Known rows, with every way that one mark hangs from another
k_542[k_17[k_156[k_903] k_727]]: | -1.374 | -0.537 | -0.948 |  4.359 |  0.711 | -0.759 |  0.846 | -0.780 |  2.850 | -0.212 | -3.683 |  2.380 |  2.102 | -2.970 | -0.487 |  1.891 |  1.776 | -3.800 |  1.211 |
k_17[k_156[k_903] k_727]: | -0.562 | -2.185 | -1.147 |  4.969 | -0.012 | -1.401 |  1.141 | -0.964 |  1.801 | -0.739 | -2.178 |  2.514 |  2.281 | -1.041 | -0.001 |  1.192 | -0.241 | -3.306 | -0.191 |
k_727[k_156 k_542[k_17 k_440]]: | -4.086 |  0.136 |  0.737 | -4.547 |  1.438 |  0.609 | -2.492 | -0.654 |  2.202 |  0.305 | -5.871 |  1.081 |  1.604 | -3.417 |  0.376 | -1.941 |  3.671 | -3.722 | -0.097 |
k_542[k_17 k_440]: | -2.637 |  0.601 |  0.559 |  0.408 |  1.663 |  0.223 | -0.896 | -0.531 |  1.987 |  0.903 | -1.817 |  1.012 |  1.358 | -3.401 | -0.033 |  2.401 |  1.625 | -3.003 |  2.051 |
k_440[k_156[k_903[k_542[k_17]]] k_727]: |  0.116 | -2.004 | -0.452 | -0.515 |  1.359 | -1.412 | -2.927 | -0.405 | -0.995 | -1.530 | -3.196 |  2.552 |  2.370 | -2.974 | -1.062 |  0.062 |  5.741 | -4.825 |  0.645 |
k_440[k_727[k_156[k_903] k_542[k_17]]]: | -1.350 | -0.639 |  0.461 | -2.744 |  1.681 | -0.262 | -2.772 | -0.991 |  0.033 | -1.783 | -5.515 |  0.935 |  1.803 | -3.251 |  0.599 | -1.972 |  5.395 | -4.409 | -0.905 |
k_542[k_17[k_156[k_903] k_727] k_440]: | -3.286 | -0.972 | -0.270 |  3.999 |  1.298 | -0.737 |  0.473 | -0.780 |  3.688 |  1.191 | -2.415 |  3.688 |  2.445 | -2.967 | -0.011 |  2.882 |  1.114 | -4.482 |  1.375 |
k_727[k_542]: | -0.859 |  0.404 |  0.337 | -2.493 |  0.292 | -0.152 | -1.683 | -0.701 |  1.150 | -0.893 | -3.164 | -1.747 |  0.681 | -2.220 | -0.711 | -2.185 |  1.482 | -0.820 | -0.084 |
k_727[k_156]: | -0.789 | -0.598 |  0.093 | -2.413 |  0.889 |  0.531 | -1.466 | -0.602 | -1.381 | -1.146 | -3.610 | -0.083 |  1.212 | -1.577 |  1.016 | -0.599 |  1.983 | -2.826 | -0.132 |
k_440[k_156]: |  0.089 | -1.464 | -0.304 | -0.081 |  1.061 | -0.961 | -2.189 | -0.123 | -2.197 | -0.793 | -1.797 |  0.907 |  1.378 | -2.334 | -1.242 |  0.602 |  2.386 | -2.969 |  0.559 |
k_440[k_156[k_903] k_727]: |  0.467 | -2.713 | -0.148 |  0.441 |  1.976 | -1.656 | -3.159 | -0.424 | -2.926 | -1.672 | -2.279 |  2.012 |  2.169 | -2.619 | -0.594 |  0.120 |  5.128 | -4.806 | -0.543 |
k_903[k_542]: |  0.385 |  0.863 | -0.475 | -2.632 | -1.038 |  0.229 | -0.499 | -0.605 |  2.141 | -1.038 | -1.912 | -1.022 |  0.934 | -1.202 | -0.702 | -0.328 |  0.490 | -0.480 |  2.474 |
k_156[k_727[k_542[k_440]] k_903]: | -2.094 | -0.502 |  0.945 | -0.889 |  1.336 | -1.151 | -0.625 | -0.502 |  3.429 |  1.641 | -2.783 |  0.984 |  2.276 | -0.969 | -1.102 | -3.154 |  4.218 | -1.865 | -0.944 |
k_542[k_17 k_156 k_440]: | -4.350 | -0.724 |  0.105 |  1.241 |  1.259 | -0.089 | -0.418 | -0.185 |  3.945 |  2.406 | -3.157 |  1.857 |  1.895 | -3.699 | -1.175 |  2.489 |  1.095 | -1.953 |  2.057 |
k_719[k_542]: |  1.747 | -0.156 | -0.093 |  1.202 |  0.491 |  1.241 | -0.507 | -0.865 | -0.591 | -2.501 |  0.355 | -0.437 |  1.112 | -1.830 |  0.775 |  2.898 | -0.556 | -0.440 |  0.780 |
k_156[k_727[k_542[k_17 k_440]] k_903]: | -2.591 | -0.040 |  0.852 | -0.555 |  1.606 | -1.014 | -0.506 | -0.467 |  4.316 |  1.897 | -3.671 |  1.493 |  2.441 | -1.844 | -1.318 | -2.671 |  5.054 | -2.450 | -0.387 |
k_156[k_727 k_903]: | -0.286 | -0.548 |  0.411 |  0.924 |  1.243 | -1.079 |  0.208 | -0.430 |  1.785 |  0.879 | -2.102 |  0.620 |  2.153 | -0.568 | -0.864 | -1.733 |  3.835 | -1.794 | -0.420 |
k_542[k_17 k_156[k_903] k_440]: | -4.725 | -1.749 | -0.253 |  2.117 |  1.456 | -0.167 | -0.379 |  0.002 |  4.600 |  2.939 | -3.511 |  1.829 |  2.504 | -3.410 | -0.976 |  1.803 |  2.469 | -2.068 |  1.806 |
k_542[k_17[k_727] k_156[k_903] k_440]: | -4.279 | -2.182 | -0.451 |  1.941 |  0.716 | -0.822 |  0.429 | -0.263 |  5.844 |  2.755 | -3.044 |  2.772 |  2.748 | -2.893 | -1.179 |  2.734 |  1.687 | -2.942 |  1.470 |
k_156[k_903]: | -0.126 | -1.397 | -0.459 |  1.159 |  0.739 | -0.130 | -0.748 | -0.359 |  0.292 | -0.315 | -1.824 | -1.368 |  1.591 | -1.278 |  0.220 | -0.426 |  2.510 | -1.406 |  0.408 |

Rows
| -3.820 | -0.112 |  0.361 |  3.990 |  2.268 | -0.552 |  0.120 | -0.581 |  3.199 |  1.907 | -3.046 |  3.691 |  2.471 | -3.153 | -0.314 |  1.345 |  2.554 | -3.822 |  1.318 |	k_542[k_17[k_156[k_727 k_903]] k_440]
| -0.864 | -0.130 |  0.332 |  0.214 |  1.548 | -0.792 | -2.020 | -1.098 |  0.427 | -1.809 | -4.170 |  0.936 |  1.539 | -3.504 | -0.140 | -1.047 |  3.742 | -3.519 | -0.285 |	k_440[k_727[k_542[k_17[k_156[k_903]]]]]
| -1.945 |  0.848 | -0.114 | -0.271 |  0.318 | -0.073 | -0.716 | -0.871 |  3.316 | -0.293 | -2.907 |  2.404 |  1.761 | -2.899 | -0.382 |  1.139 |  1.415 | -2.932 |  2.842 |	k_903[k_542[k_17[k_156] k_440[k_727]]]
|  0.228 | -1.274 |  0.483 |  0.376 |  1.449 |  1.056 | -1.489 | -1.017 | -0.622 | -1.997 |  0.185 |  1.448 |  1.924 | -1.965 |  1.786 |  2.967 |  0.817 | -2.333 |  0.020 |	k_719[k_542[k_440[k_727[k_156[k_903]]]]]
| -1.556 |  0.285 |  0.277 |  2.984 |  1.061 | -1.116 |  0.175 | -0.880 |  1.370 | -0.069 | -3.643 |  2.332 |  1.706 | -1.828 | -0.989 | -1.645 |  0.913 | -2.034 | -0.447 |	k_17[k_156[k_727[k_542]]]
| -0.698 | -0.726 |  0.218 |  1.885 |  1.796 |  0.578 | -0.939 | -0.546 |  1.281 | -0.314 | -0.563 |  2.944 |  2.363 | -2.984 | -0.055 |  3.511 |  2.302 | -2.762 |  1.143 |	k_719[k_542[k_17 k_440[k_156[k_727 k_903]]]]
| -2.544 |  0.313 |  0.057 |  1.383 |  1.019 | -0.731 |  0.647 | -0.222 |  4.185 |  1.878 | -4.698 |  1.956 |  1.946 | -3.171 | -2.402 |  0.614 |  2.729 | -1.586 |  1.369 |	k_542[k_17 k_156[k_727]]
| -3.937 | -1.137 | -0.115 |  1.126 |  0.535 | -0.789 |  0.407 | -0.439 |  5.196 |  2.216 | -2.641 |  2.777 |  2.151 | -3.150 | -1.381 |  3.366 |  0.326 | -2.809 |  1.750 |	k_542[k_17[k_727] k_156 k_440]
| -1.206 | -0.214 |  0.392 | -0.986 |  0.427 | -0.899 |  0.217 | -0.420 |  4.141 |  1.576 | -1.923 |  1.490 |  2.468 | -0.249 | -1.072 | -1.799 |  3.499 | -1.599 |  0.822 |	k_156[k_727 k_903[k_542[k_440]]]
| -1.889 |  0.798 |  0.025 | -2.359 |  0.192 | -0.357 | -0.956 | -0.353 |  3.728 |  0.887 | -2.613 |  2.360 |  1.899 | -2.484 | -1.648 |  0.616 |  2.638 | -2.757 |  2.972 |	k_903[k_542[k_17 k_440[k_156[k_727]]]]
| -3.721 | -1.548 |  0.494 | -4.227 |  1.195 |  0.370 | -2.680 | -0.522 |  1.615 |  0.439 | -4.980 |  0.374 |  2.007 | -1.931 |  0.848 | -3.224 |  3.839 | -3.058 | -1.136 |	k_727[k_156[k_903] k_542[k_440]]
| -0.586 |  0.429 |  0.258 | -2.974 | -0.278 | -0.103 | -1.256 | -0.831 |  2.085 | -0.674 | -1.083 |  0.463 |  1.288 | -1.504 | -0.173 |  0.475 |  0.693 | -1.795 |  2.134 |	k_903[k_542[k_440[k_727]]]
| -2.183 | -1.059 | -0.343 | -2.571 |  0.667 |  0.738 | -1.376 | -0.394 |  1.512 | -0.029 | -4.488 |  0.836 |  2.155 | -1.706 |  0.897 | -0.989 |  3.728 | -3.224 |  0.855 |	k_727[k_156[k_903[k_542[k_17 k_440]]]]
| -0.778 | -1.095 |  0.540 | -3.216 |  1.434 | -0.367 | -2.885 | -1.013 | -0.851 | -2.129 | -4.631 |  0.453 |  1.664 | -2.394 |  0.811 | -2.391 |  4.512 | -3.874 | -1.478 |	k_440[k_727[k_156[k_903] k_542]]
| -2.841 | -0.465 |  0.304 |  0.423 |  2.071 | -0.456 | -1.877 | -0.206 |  0.888 |  1.122 | -2.120 |  2.556 |  1.804 | -3.877 | -0.882 |  2.476 |  2.953 | -4.263 |  1.886 |	k_542[k_17 k_440[k_156]]
| -2.270 |  0.065 |  0.137 | -2.399 | -0.672 | -0.428 |  0.036 | -0.376 |  4.868 |  1.549 | -2.148 |  1.420 |  1.833 | -1.046 | -1.705 | -0.240 |  0.331 | -0.382 |  2.163 |	k_903[k_542[k_156[k_727] k_440]]
| -1.258 | -1.932 | -1.154 |  3.628 | -0.552 | -1.278 |  1.163 | -0.970 |  3.502 | -0.254 | -2.009 |  3.108 |  2.520 | -0.846 | -0.136 |  1.143 | -0.482 | -3.184 |  0.675 |	k_17[k_156[k_903[k_542[k_440]]] k_727]
| -0.968 | -1.721 |  0.081 | -0.642 |  1.417 | -1.736 | -1.969 | -0.055 |  0.371 |  0.583 | -3.273 |  2.063 |  2.341 | -1.838 | -2.134 | -2.241 |  5.193 | -3.202 | -0.678 |	k_440[k_156[k_727[k_542] k_903]]
| -0.643 |  0.940 | -0.984 |  0.008 | -0.969 | -0.229 |  0.631 | -0.823 |  4.259 | -0.718 | -3.380 |  1.612 |  1.604 | -2.231 | -1.053 |  0.967 |  0.673 | -2.252 |  2.928 |	k_903[k_542[k_17[k_156 k_727]]]
| -1.581 |  0.972 |  1.474 | -2.251 |  1.086 | -1.078 | -0.629 | -0.735 |  2.549 |  0.920 | -2.261 |  0.988 |  1.457 | -1.363 | -1.361 | -2.219 |  2.264 | -1.648 | -0.536 |	k_156[k_727[k_542[k_440]]]
| -1.276 | -0.555 | -0.474 |  3.789 |  0.613 | -0.978 |  0.775 | -0.644 |  2.447 |  0.379 | -3.404 |  2.668 |  2.415 | -1.056 | -0.811 | -1.373 |  1.855 | -2.028 |  0.556 |	k_17[k_156[k_727 k_903[k_542]]]
| -1.407 |  0.905 | -0.249 | -2.325 | -0.717 | -0.083 | -0.001 | -0.734 |  4.846 |  0.274 | -1.885 |  1.327 |  1.568 | -2.040 | -0.804 |  1.590 |  0.727 | -2.332 |  3.109 |	k_903[k_542[k_17[k_727] k_440]]
| -1.162 |  0.106 |  0.132 | -2.957 | -0.203 | -0.535 | -1.142 | -0.384 |  2.503 |  0.513 | -1.362 |  1.609 |  1.684 | -1.267 | -1.283 | -0.046 |  1.418 | -1.962 |  2.165 |	k_903[k_542[k_440[k_156[k_727]]]]
| -2.134 |  0.443 |  0.919 |  0.224 |  2.177 | -0.225 | -1.570 | -0.871 |  1.005 | -0.019 | -1.867 |  1.808 |  1.526 | -3.803 |  0.259 |  2.496 |  2.584 | -4.212 |  1.468 |	k_542[k_17 k_440[k_727]]
| -0.535 | -0.977 |  0.335 | -1.744 |  1.894 | -1.551 | -3.696 | -0.653 | -1.484 | -1.865 | -4.083 |  2.283 |  1.683 | -4.146 | -1.471 | -0.648 |  5.300 | -4.954 | -0.324 |	k_440[k_156 k_727[k_542[k_17]]]
| -1.804 | -1.683 | -0.111 | -1.340 | -0.512 | -1.275 | -0.195 | -0.766 |  4.088 |  0.417 | -2.113 |  0.802 |  1.772 | -1.333 | -1.024 |  0.087 |  0.150 | -2.012 | -0.331 |	k_17[k_727[k_542[k_156[k_903] k_440]]]
